What can hang from each mark:
P: H W
B: T W
C: U Y
W: B
T: U V
V: W
N: H W
U: T
H: N Y

Each row was made from one small tree. The marks that hang from a mark follow it in brackets, in alphabetical order. Every link used is in the known rows. Write each row's tree.
Known rows:
B[T[V] W]: [ 7.40  6.21 -3.00 -3.98  2.09 -1.94  3.03  1.86  1.11  3.49 -0.88  2.02
 -3.35  1.00 -1.94 -3.07 -0.06  7.49  8.43 -0.98]
V[W]: [ 3.73 -1.01 -3.72 -5.62  0.67 -0.29 -0.14  1.67 -0.16  3.24 -0.09  2.03
  0.67  0.23  0.72 -4.95 -2.69  5.69  6.92 -3.23]
P[H[N Y] W]: [ 1.63 -7.60 -4.00 -6.97  5.31  0.08 -2.50  3.81 -0.28  5.80  0.30  3.95
  0.40  6.12  4.75 -5.86 -4.35 -0.39 -0.87 -2.69]
C[U[T[V[W[B]]]] Y]: [ 6.18  0.11 -3.47 -2.75 -0.58  1.48 -1.08  1.71  1.45 -0.69  2.50  1.03
 -3.12 -3.19 -2.76  0.93 -2.15  7.58 -1.15 -0.87]
N[W[B]]: [ 6.93 -3.21 -2.76 -5.93  1.02  0.51 -2.34  2.91 -0.93  2.24  1.44  2.14
  0.85  3.95 -2.90 -4.48 -0.16  3.99  2.11 -7.12]
P[H]: [ 4.14 -1.91 -3.65 -4.74  3.59  0.24  0.00  2.52  1.02  2.82 -0.12  4.87
 -0.93  1.60  1.20 -5.67 -3.36  4.22  3.07 -2.60]
B[T[U V]]: [ 7.13  3.90 -0.56 -3.76  0.92 -0.54  0.92 -0.45  1.56  0.07 -0.78  0.95
 -1.53 -2.02 -5.12 -1.14 -0.67  7.72  4.84  1.76]
U[T]: [ 4.84  0.48 -1.97 -3.41  2.21  0.04 -0.65  0.53  2.90  0.62  0.58  1.87
 -0.82  0.13 -2.05 -3.61 -2.54  6.22  1.88 -1.60]
C[U[T[V]] Y]: [ 6.44  0.20 -2.57 -2.03  0.06  1.84 -1.07  1.50  3.61 -2.01  3.30  1.99
 -3.91 -2.99 -3.98  0.17 -2.46  9.14 -2.98 -0.79]
N[H[Y] W[B[T[U]]]]: [ 6.84 -3.08 -4.88 -7.47  1.27 -0.39 -1.64  3.55 -1.98  2.91 -0.30  3.23
  0.17  5.48 -2.63 -3.92 -0.36  0.86 -1.29 -3.66]
N[H[Y] W[B[T[U V]]]]: [ 7.59 -2.60 -4.31 -6.96  1.75 -0.67 -1.33  3.76 -2.51  2.84 -0.06  2.90
  0.15  4.17 -1.96 -2.81 -0.10  0.77 -0.59 -2.82]
C[U[T[V[W]]] Y]: [ 5.90  0.13 -3.46 -2.33 -0.23  1.48 -0.88  1.49  2.34 -0.93  3.02  1.18
 -3.29 -3.43 -2.61  0.27 -2.56  8.63 -1.23 -0.23]
W[B[T[U V]]]: [ 7.19  2.99 -1.14 -4.72  0.35 -0.37  0.63  0.37 -0.13  0.82 -1.60  1.19
 -0.92 -0.86 -4.81 -0.63 -0.16  5.55  4.72 -0.69]
P[H[N]]: [ 3.40 -3.94 -2.23 -5.47  4.54  0.07 -0.76  2.83  0.81  4.83  0.40  4.92
 -1.19  3.31  3.47 -6.13 -2.75  2.99  0.77 -1.64]
C[U]: [ 5.01 -0.69 -2.40 -3.93  0.64  1.79  0.46  2.40  3.08  0.59  1.21  3.12
 -1.60  0.52 -2.93 -3.53 -3.18  6.55 -0.31 -3.17]
V[W[B[T]]]: [ 4.00  1.02 -3.47 -6.48 -0.44 -0.77  0.49  1.29 -1.62  3.55 -2.30  1.29
  0.16  0.78 -1.44 -3.49 -1.24  4.26  7.77 -2.96]
B[T[U V] W]: [ 8.78  7.01 -3.07 -2.98  1.90 -1.64  2.65  0.48  1.25  2.80 -0.42  0.53
 -3.20 -0.52 -3.21 -1.47  0.11  8.49  7.65  1.95]
H[N[W[B[T]]] Y]: [ 3.93 -4.92 -1.31 -8.55  1.51 -0.59 -2.50  4.14  0.14  3.69 -0.43  2.84
 -0.16  7.19  0.42 -5.12 -1.84  1.26 -1.85 -4.04]
H[N[W[B[T[V]]]] Y]: [ 4.73 -4.40 -0.74 -8.06  2.02 -0.81 -2.16  4.32 -0.29  3.55 -0.20  2.56
 -0.20  5.86  1.06 -3.96 -1.54  1.26 -1.18 -3.34]

Which tree is each row?
[ 6.06  2.35 -1.04 -5.47  0.54 -0.60  0.91  1.47 -0.19  1.38 -1.95  2.37
 -1.08  0.24 -3.82 -1.96 -0.35  4.71  5.36 -2.98]	W[B[T[V]]]
[ 4.04 -6.47 -1.68 -8.36  1.96 -0.18 -3.11  4.66  0.18  3.76  0.70  3.19
  0.45  7.04  1.88 -5.42 -2.42  1.10 -2.33 -5.04]	H[N[W[B]] Y]
[ 5.73 -0.04 -2.46 -4.97  1.35 -0.71  0.43  2.18 -1.84  2.95 -0.16  1.62
  0.60 -1.77  1.16 -1.92 -1.49  4.46  7.71 -2.67]	T[V[W[B]]]
[ 4.89  1.51 -3.50 -5.87 -0.54 -0.60  0.27  0.42 -1.58  3.10 -2.02  0.40
  0.33 -0.13 -2.28 -2.48 -1.11  4.90  7.26 -1.07]	V[W[B[T[U]]]]
[ 3.57 -4.51 -3.22 -6.63  4.61 -0.46 -1.76  2.76 -2.18  5.63 -1.36  2.02
  0.05  4.40  2.43 -2.35 -2.55 -1.17  0.15  0.21]	P[H[N Y] W[B[T[U V]]]]
[ 2.00 -7.49 -4.26 -7.54  4.84  0.08 -2.59  4.10 -1.74  6.24 -0.55  3.71
  0.77  6.53  4.52 -4.81 -3.61 -1.89 -0.67 -3.66]	P[H[N Y] W[B]]
[ 6.49  3.73 -1.61 -4.11  0.62 -0.93  1.07 -0.44  0.02  1.47 -1.19 -0.04
 -0.85 -2.63 -3.46 -1.04 -0.80  7.20  6.98  2.47]	B[T[U V[W]]]
[ 7.48  0.96 -2.49 -3.80  1.06 -0.38 -0.11  0.51 -1.69  2.10  0.38 -0.21
  0.80 -3.62 -0.46  0.02 -1.27  5.76  6.76  0.93]	T[U V[W[B]]]
[ 7.13  0.95 -2.42 -3.33  1.48 -0.33 -0.02  0.31 -0.55  1.75  1.12 -0.05
  0.58 -3.90 -0.22 -0.78 -1.80  6.99  6.61  1.70]	T[U V[W]]
[ 1.90 -5.49 -3.79 -7.81  4.28 -0.41 -1.82  3.43 -1.75  6.10 -1.94  3.25
 -0.07  6.71  2.65 -4.46 -2.91 -1.73 -0.13 -2.41]	P[H[N Y] W[B[T]]]
[ 2.77 -6.63 -3.39 -5.65  5.64  0.39 -2.34  2.52 -0.85  6.44  1.23  3.35
  0.24  5.06  3.34 -5.70 -2.31  1.10  0.37 -2.90]	P[H[N] W]
[ 3.80 -6.50 -1.51 -7.90  2.32 -0.19 -3.06  4.39  1.38  3.42  1.38  3.43
  0.21  6.74  2.15 -6.25 -2.94  2.44 -2.50 -4.27]	H[N[W] Y]
[ 2.77 -4.97 -3.83 -7.15  4.09 -0.21 -2.08  2.59 -1.74  5.69 -1.63  2.32
  0.10  5.73  1.85 -3.45 -2.80 -1.11 -0.49 -0.48]	P[H[N Y] W[B[T[U]]]]
[ 7.56  6.27 -3.89 -3.77  1.14 -1.21  2.11  0.22  2.00  3.01 -0.83  0.94
 -3.13  1.56 -4.27 -3.25 -0.26  8.50  6.57  0.79]	B[T[U] W]
[ 5.53 -5.33 -0.82 -6.70  2.26  0.24 -2.92  3.00 -0.59  4.50  1.82  2.53
  0.20  5.72  0.08 -5.18  0.16  2.89 -0.72 -5.34]	H[N[W[B]]]
[ 3.03 -4.54 -3.13 -6.54  4.53 -0.07 -1.69  2.12 -2.35  6.76 -0.98  2.68
 -0.20  5.60  1.14 -4.24 -0.93 -0.28  1.18 -2.67]	P[H[N] W[B[T]]]
[ 8.03 -2.13 -4.21 -6.15  1.53 -0.09 -1.47  2.21 -2.61  3.48  0.63  2.67
  0.05  4.36 -4.04 -3.76  1.63  2.25  0.03 -3.90]	N[H W[B[T[U]]]]
